Each row was made from one path, in order. Every step used is in the known rows, and no mark comes twice. Write each row's path.
Known rows:
Q, L, Y: [ 3.79, -0.29,  2.19,  1.40, -1.70,  1.60,  0.23, -0.81, -1.77, -1.61,
 -4.00, -3.13, -0.58, -0.58, -0.59,  0.37, -0.38, -1.79,  0.01]
Y, L, G, R, Q: [-1.95, -3.24, -4.14, -2.19, -0.27,  0.29, -1.01,  2.49,  1.37,  3.85,
  1.01,  1.81, -3.47,  3.20,  0.72, -1.90,  0.67,  3.63,  0.11]
Q, R, Y, L: [ 3.33, -2.26,  0.49,  0.45,  3.49,  1.13,  5.15,  1.32,  2.24, -2.55,
  0.97,  0.74,  0.83,  2.75,  0.84,  2.79, -2.54,  1.43, -0.50]
G, R, Y: [-1.79, -0.39,  3.49, -0.32, -1.97,  0.26,  0.28, -0.98,  4.15, -2.16,
  1.31,  1.00,  0.93, -0.63, -1.38,  2.20, -2.09,  1.27,  3.23]
Y, L, V: [ 3.31, -1.32, -0.52,  2.09,  1.42, -1.46,  2.82,  2.06,  1.11,  3.33,
 -2.14, -3.41,  0.45,  1.80,  0.50, -0.43,  2.06,  0.57, -0.42]
V, L, G, R, Y: [ 2.33, -1.79,  1.11,  1.16, -1.40,  1.28, -1.79, -0.28, -0.80, -0.81,
  1.84,  0.54, -4.12, -1.27, -1.32, -3.43, -2.41,  2.14,  2.53]
Y, L, G, R, H: [-1.57, -0.17, -4.15, -2.52, -1.37, -0.48, -0.66,  2.86,  1.72,  1.62,
  2.82,  0.80, -5.52,  3.35,  0.03, -1.81,  2.21,  1.13, -0.02]
Q, R: [ 0.47,  1.87,  1.45,  0.18,  1.21, -0.47,  2.89, -3.13, -1.96, -0.66,
  1.07,  0.71, -0.19,  0.74,  1.72, -1.93, -2.19, -2.00,  0.68]
H, L: [-2.22,  0.07, -0.07,  3.01,  0.57, -0.44,  0.23, -0.79,  2.38, -1.80,
 -0.78, -0.40,  2.40, -3.29, -2.69,  4.27, -1.32, -1.31,  0.63]
G, R, H, L: [-5.75,  1.91, -0.77, -2.35, -0.58, -3.35, -0.80, -0.89,  3.91, -2.19,
  2.52,  1.34,  0.81, -1.03, -4.92,  3.94, -0.37, -3.57,  2.06]
R, Y, L: [ 2.64, -2.63, -0.12,  1.98,  0.90,  3.08,  2.77,  2.37,  4.97, -1.36,
 -0.95, -1.63,  0.97,  1.12, -1.33,  4.80, -1.46,  3.62,  0.80]
V, R, H: [-1.64,  5.33,  1.20, -3.31, -2.51,  1.25, -2.09, -2.85, -1.56, -0.62,
  0.96, -1.67,  0.32, -0.65,  0.06,  0.07, -2.02, -1.99, -0.65]
L, V: [ 1.28,  1.17,  2.42,  1.86,  0.28, -1.02,  1.28, -1.61, -1.68,  2.83,
 -2.24, -2.16,  1.07, -0.65,  1.37, -1.72,  1.91, -0.84,  0.38]
R, Y, L, G: [ 2.85, -3.44, -2.02,  3.07,  0.85,  4.96,  1.51,  3.44,  1.70,  0.03,
 -0.16,  0.07, -1.66,  1.08,  1.59,  1.49,  0.38,  5.61, -1.61]
Y, L: [ 1.99, -0.49, -1.45,  1.59, -0.09,  1.14,  2.07,  1.90,  3.90,  0.81,
 -1.40, -3.06, -0.97,  1.74, -0.49,  1.56, -0.82,  1.33,  1.07]
G, R, Q, L: [-1.18, -1.68, -1.06, -3.61,  0.26, -3.95, -0.99, -0.72,  1.49, -1.22,
 -1.67,  1.60,  1.58,  1.43, -1.25,  1.43, -1.35, -0.36,  4.58]
R, H, L: [-3.93,  1.94, -1.49, -0.40,  1.05, -0.38,  0.33, -1.12,  2.05, -1.44,
  0.12,  0.05,  1.39, -2.00, -4.35,  5.12, -0.35, -2.54,  0.27]
H, L, G: [-1.89, -0.74, -2.31,  4.65,  0.20,  1.46, -1.39,  0.23, -0.91, -0.14,
  0.35,  1.58, -0.31, -2.98, -0.11,  1.12,  0.89,  0.83, -2.49]
L, G, R: [-1.92,  0.22, -0.24,  1.12, -3.12,  0.03, -2.13, -0.46, -0.76,  1.31,
  2.39,  1.48, -3.91,  0.17,  1.85, -3.84,  0.85,  1.25,  0.90]
Y, L, G: [ 1.98, -1.51, -3.53,  2.69, -0.60,  2.59,  0.37,  2.92,  0.00,  2.38,
 -0.54, -1.39, -3.51,  1.70,  2.19, -1.43,  1.13,  3.20, -1.62]

Write each row's path:
[-4.82,  1.94,  1.36, -2.05, -2.24, -0.11, -1.59, -0.92,  1.54, -0.99,
  1.99,  0.09, -1.07, -1.12, -5.96,  2.19,  0.37, -4.92, -0.70]	G, R, H, L, Y
[ 3.79,  1.34,  2.92,  0.78, -2.74,  3.73, -0.43, -2.49, -2.82,  2.45,
 -2.78, -5.82, -3.75, -2.10, -3.54, -3.71, -3.61, -1.52,  0.94]	V, L, Y
[-0.47, -1.71,  0.96, -3.64, -1.35, -0.79, -1.21, -1.16, -0.83,  0.30,
 -2.65,  0.30, -0.46,  0.99, -2.42, -0.36, -0.79, -1.33,  2.14]	G, R, Q, L, Y
[-0.82, -0.16,  0.76,  3.49,  2.47, -2.42,  0.68, -0.23,  0.01,  0.69,
 -1.39, -0.52,  3.79, -2.80, -1.29,  1.46,  2.10, -2.04, -1.16]	H, L, V
[ 0.22, -1.71, -2.75,  1.01, -1.99, -0.09, -0.90,  2.91,  1.95,  1.52,
  1.93, -0.07, -4.46,  2.17,  1.42, -2.81,  1.01,  2.17, -0.07]	Y, L, G, R
[-4.04,  0.04,  0.49, -3.45, -1.58, -1.36, -0.61, -2.25,  2.06,  2.23,
  0.00,  1.00,  0.19,  0.90, -1.95, -0.12, -1.73,  0.67,  3.77]	G, R, Q
[-3.04,  3.29, -1.88, -0.34, -0.78,  1.64, -3.95, -0.31, -3.49, -1.70,
  2.47,  1.97, -0.07, -2.85,  0.26,  0.34,  0.59, -1.61, -4.49]	V, R, H, L, G
[ 1.59, -0.63, -2.43, -1.81,  0.19,  0.97, -4.07, -0.57, -6.02, -0.30,
 -2.04,  2.14,  0.78, -0.85,  3.89, -2.16, -0.53,  1.74, -1.68]	V, R, Q, L, G
[-3.68,  1.09, -3.57,  0.90,  1.08,  0.95, -1.22, -0.02, -1.44, -0.33,
  1.06,  2.08, -1.18, -1.84, -1.61,  2.01,  1.66, -0.42, -2.20]	R, H, L, G
[ 0.27,  0.22,  3.46,  2.16,  1.52, -0.39, -1.03, -0.18, -0.60, -2.76,
 -0.02,  0.95,  6.63, -4.44, -0.12,  3.15,  0.01, -1.25, -3.80]	H, L, V, R, Y
[-0.38,  2.29,  2.05, -2.60,  0.36, -0.46, -1.71, -2.27, -4.44,  4.21,
 -1.82, -0.23,  3.62, -1.04,  1.84, -2.86,  0.25, -0.27, -1.67]	L, V, R, Q
[-1.01, -1.64,  1.42,  0.99, -2.33,  2.11, -1.22,  0.17,  0.45, -1.21,
  2.19,  2.84, -1.81, -0.51,  1.25, -1.23, -0.04,  3.36,  0.58]	L, G, R, Y
[-1.14,  3.36,  0.23, -3.07,  1.92, -0.50,  3.34, -3.13, -2.36, -0.58,
  2.02,  1.25, -0.99,  1.72,  0.16, -0.98, -1.34, -3.19,  0.57]	Q, R, H
[-3.83, -1.09, -1.65, -2.33, -1.71,  0.42, -2.26, -1.41, -1.56,  3.68,
  0.89,  3.19, -2.37,  0.94,  0.90, -3.35,  0.44,  2.97,  1.15]	L, G, R, Q
[ 4.67, -2.69,  1.15,  0.73,  5.47, -1.07,  6.03,  1.63, -0.09, -0.12,
  0.23,  0.59,  2.17,  2.94,  2.26, -0.09,  0.37,  0.55, -1.92]	Q, R, Y, L, V
[ 3.57,  1.26,  0.66,  0.37, -0.39, -0.69, -0.27,  1.86, -0.89,  2.07,
 -0.76, -3.46,  1.70,  0.65,  2.88, -2.03,  0.81, -0.84, -2.62]	Y, L, V, R
[ 3.82, -3.21,  1.28,  2.13,  2.52,  0.63,  3.93,  2.80,  2.46,  0.70,
 -2.09, -1.91,  2.43,  1.29,  0.24,  2.16,  1.44,  2.29, -0.42]	R, Y, L, V
[ 1.35, -2.72, -3.67, -0.24,  1.73,  0.35, -1.18, -0.22, -3.83,  0.86,
 -3.17,  2.21, -0.36,  0.11,  2.09, -0.61,  0.82,  3.00,  0.36]	R, Q, L, G
[ 2.29,  1.68,  5.11,  0.48, -0.57,  1.35, -0.81, -0.84, -2.46, -0.53,
 -0.74, -0.50,  4.47, -1.84,  2.44, -0.58, -0.35,  0.21, -2.22]	L, V, R, Y
[ 1.13, -1.30, -1.38,  0.88, -1.71, -2.54, -2.45,  0.63, -1.27, -2.22,
  0.58,  1.83, -2.10,  0.64,  2.88, -2.43,  1.19,  0.21,  1.96]	Q, L, G, R
[-0.15,  5.20,  2.31, -3.14, -0.75, -0.75, -1.45, -2.36, -4.09,  1.77,
  0.04, -1.51,  1.59, -0.46,  1.62, -2.92,  1.02, -3.12, -2.18]	L, V, R, H
[ 3.06, -0.30,  1.66,  0.11, -1.00,  3.55,  0.19,  2.01,  2.98, -2.61,
  0.20, -1.87,  1.89,  0.03,  0.61,  3.43, -3.18,  2.05, -1.52]	V, R, Y, L
[ 3.23, -1.51, -2.26,  3.17, -0.30, -0.08, -0.95,  0.15, -3.02, -1.45,
 -2.12,  0.50, -1.55, -0.30,  3.05, -1.32,  1.54,  1.50,  0.37]	Q, L, G
[ 4.59,  1.56,  2.02,  0.65, -0.02, -3.18, -1.83, -0.43, -4.02, -1.81,
 -2.69, -1.38,  3.57, -1.27,  3.65, -2.11,  0.55, -2.91, -0.89]	Q, L, V, R
[-1.96,  1.77, -0.37, -0.73,  5.71, -4.74,  3.61, -1.63, -3.33, -0.59,
  1.82,  2.57,  2.93, -0.53, -1.05,  0.12,  1.67, -5.68, -2.57]	Q, R, H, L, V
[-2.30,  1.46, -0.61,  0.17,  3.01, -2.80,  0.93, -0.86, -0.37,  0.69,
 -0.94, -0.04,  2.85, -2.12, -2.98,  2.52,  2.77, -3.47, -0.98]	R, H, L, V
[-3.87,  2.27, -1.46, -2.44, -2.70,  0.09, -2.14, -0.66, -1.03,  1.07,
  3.10,  1.87, -4.33,  0.97,  0.19, -3.33,  1.63, -0.40,  1.01]	L, G, R, H
[ 0.68, -2.35,  0.88, -0.40, -0.42,  0.41,  1.52,  2.71,  7.21, -2.21,
  1.10, -0.46, -0.09,  1.92, -1.87,  3.72, -1.84,  2.16,  2.60]	G, R, Y, L
[ 1.91, -3.11,  1.88,  0.29,  0.89, -1.88,  2.52,  3.11,  4.51,  0.45,
  0.41, -0.76,  1.37,  2.22, -0.03,  0.89,  1.43,  1.64,  1.22]	G, R, Y, L, V
[-4.02,  3.30,  0.53, -3.71, -2.62, -2.06, -0.44, -1.74,  2.30, -0.28,
  2.15,  0.08, -1.72,  1.24, -2.26, -0.13, -0.65, -2.20,  3.73]	G, R, H
